Every row comes from one small tree of marks. The marks that hang from a mark follow it in brackets, in the order of their numbers. Every link used is in the known rows. Which tree was each row made from?
(in the rows, 128 means zero)
Known rows
q_710[q_129]: [139 127  73 113 137 149 139 125 114 131 120 142 112 126 107 130 130 140
 113 156 114]
q_129[q_199[q_24]]: [147 118 101  72 144 165 126 128 109 124 117 126 131 126 105 123 135 148
  83 138 147]
q_798[q_199[q_129]]: [115 125  42  84 137 160 133 117 115 137 121 124 108 138 123 119 131 143
 109 134 113]
q_710[q_129[q_199] q_676 q_772[q_832]]: [144 104 128 123 142 162 134 121 119 114 100 149 106 141  67 111 158 144
 117 154 102]
q_129[q_199[q_24 q_381 q_798]]: [158  90  90  99 134 169 112 142  79 130 111 133 121 146 112 118 114 110
  23 129 132]
q_24[q_199[q_381]]: [135 135 107 109 129 150 137 135  97 137 106 135 110 134 115 117 125 149
  69 118 118]
q_710[q_676 q_772[q_832]]: [138 111  97 135 144 155 138 120 123 117 111 149 114 139  91 126 141 128
 136 134 109]
q_772[q_710]: [130 142 105 128 119 152 146 122 119 118  89 145 124 130 117 122 132 156
 107 135 114]
q_129[q_199[q_798]]: [150 109 108  74 142 152 122 126 100 125 116 141 110 130 106 124 122 144
  68 138 132]
q_24[q_199]: [134 144 116  79 139 150 142 124 116 134 112 132 111 124 109 122 134 158
  88 130 136]
q_129[q_199[q_24 q_381 q_798] q_710]: [171  87 120  90 138 177 130 136  69 131 113 135 129 165 107 107 116 127
  16 133 120]
q_832[q_772[q_710]]: [140 132  96 127 142 157 154 118 118 119  76 114 118 141 120 118 143 168
 107 133 109]
q_832[q_772[q_710[q_129]]]: [143 129  95 136 136 160 157 119 118 123  70 118 113 145 112 112 148 160
 100 154  96]
q_798[q_199[q_24 q_129[q_710] q_381]]: [136 104  55  99 137 184 142 126  84 143 120 116 127 173 124 101 124 126
  58 130  97]
q_772[q_710[q_129]]: [133 139 106 139 114 155 148 122 117 121  86 148 117 136 107 119 138 147
 101 155  99]
q_199[q_24 q_129[q_710] q_381]: [146 103  72 115 144 181 137 128  84 139 120 127 134 167 125 111 111 130
  50 133  99]
q_710[q_129 q_676[q_321] q_772[q_832]]: [137 102  95 151 143 165 147 119 110 123 137 156 104 152  76 121 132 109
 115 163  95]
q_710[q_676 q_772]: [136 112  72 115 163 139 135 115 116 124 137 141 111 141  99 121 130 127
 138 133 114]
q_710[q_129 q_676]: [137 123  74 118 143 147 135 121 112 128 104 147 112 130  96 118 136 135
 138 167 111]
q_199[q_24 q_129[q_710] q_381 q_798]: [156  84  70 118 144 185 127 129  73 142 118 133 126 178 125 110 100 104
  12 135  98]
q_24[q_199[q_129[q_710] q_381 q_798]]: [146 107 119 100 143 170 139 125  79 145 105 136 106 175 118 100 109 136
   4 125  94]
q_772[q_832]: [135 128  99 121 129 161 139 129 121 122  97 147 122 121 109 139 133 149
 115 136 122]
q_24[q_199[q_798]]: [143 124 114  78 138 152 132 124 105 137 109 139 104 137 111 121 122 131
  52 133 139]
q_798[q_199[q_129[q_710]]]: [127 122  74  72 143 166 152 111 105 137 123 127 115 155 118 107 134 162
 101 136 101]

Write each row's tree
[142  97 101 151 138 174 149 125  97 130 122 144 117 173 107 114 122 139
  64 117  66]  q_199[q_129[q_710[q_772[q_832]]] q_381]
[151 111 124 116 143 164 159 118 114 122 126 148 122 152  96 125 135 152
 102 126 101]  q_129[q_710[q_772[q_832]]]
[141 125  94 144 142 158 154 115 117 119  55 121 111 150 101 100 154 152
 126 166  94]  q_832[q_772[q_710[q_129 q_676]]]
[152  99  97 107 132 150 118 138  82 128 111 144 109 139 113 122 115 131
  48 124 116]  q_129[q_199[q_381 q_798]]
[150 107 125 123 149 163 156 114 113 119 112 151 122 156  85 114 140 145
 129 136  97]  q_129[q_710[q_676 q_772[q_832]]]
[168  96 128  59 147 178 133 122  87 127 117 134 131 155 102 112 124 138
  39 145 138]  q_129[q_199[q_24 q_798] q_710]
[143 112  99 119 135 149 128 133  91 123  94 144 109 137  91 106 138 144
 104 154  98]  q_710[q_129[q_199[q_381]] q_676]
[140 102 109 126 157 173 149 109 114 123 112 145 118 169  93 107 137 145
 109 137  82]  q_199[q_129[q_710[q_676 q_772[q_832]]]]
[123 105  25 112 132 177 124 133  93 143 119 115 120 155 129 112 123 109
  67 127 108]  q_798[q_199[q_24 q_129 q_381]]
[135 111  89 114 134 162 122 131  88 145 102 133  99 157 123 110 109 119
  12 122 105]  q_24[q_199[q_129 q_381 q_798]]
[138 130  96 130 151 155 152 115 117 116  60 118 119 145 111 105 151 160
 133 143 105]  q_832[q_772[q_710[q_676]]]
[133 120  99  83 141 163 125 119 107 142 109 132 101 147 117 112 117 134
  33 135 120]  q_24[q_199[q_129 q_798]]
[162  86  88 114 128 174 115 141  77 133 108 137 115 152 102 113 120 101
  17 151 117]  q_710[q_129[q_199[q_24 q_381 q_798]]]
[145 103 128 123 155 168 163 113 102 121 144 156 119 165  82 115 129 133
 113 144  96]  q_129[q_710[q_676[q_321] q_772[q_832]]]
[132 135 107 144 121 154 145 118 117 117  71 151 118 140  96 106 143 141
 127 164 100]  q_772[q_710[q_129 q_676]]
[129 113  63 100 133 166 148 124  87 141 118 127 114 164 123 103 124 147
  79 125  82]  q_798[q_199[q_129[q_710] q_381]]
[136 137 130  66 149 167 153 112 109 140 112 128 116 155 112 103 129 176
  63 136 106]  q_24[q_199[q_129[q_710]]]
[144 112  83  88 152 182 140 116 103 136 124 126 136 157 119 115 123 142
  69 146 114]  q_199[q_24 q_129[q_710]]
[122 115  34  82 139 177 127 120 112 140 124 113 122 146 124 116 131 123
  86 140 126]  q_798[q_199[q_24 q_129]]
[125 130  92 110 135 159 131 130  99 142 108 128 106 145 121 112 120 147
  51 121 100]  q_24[q_199[q_129 q_381]]
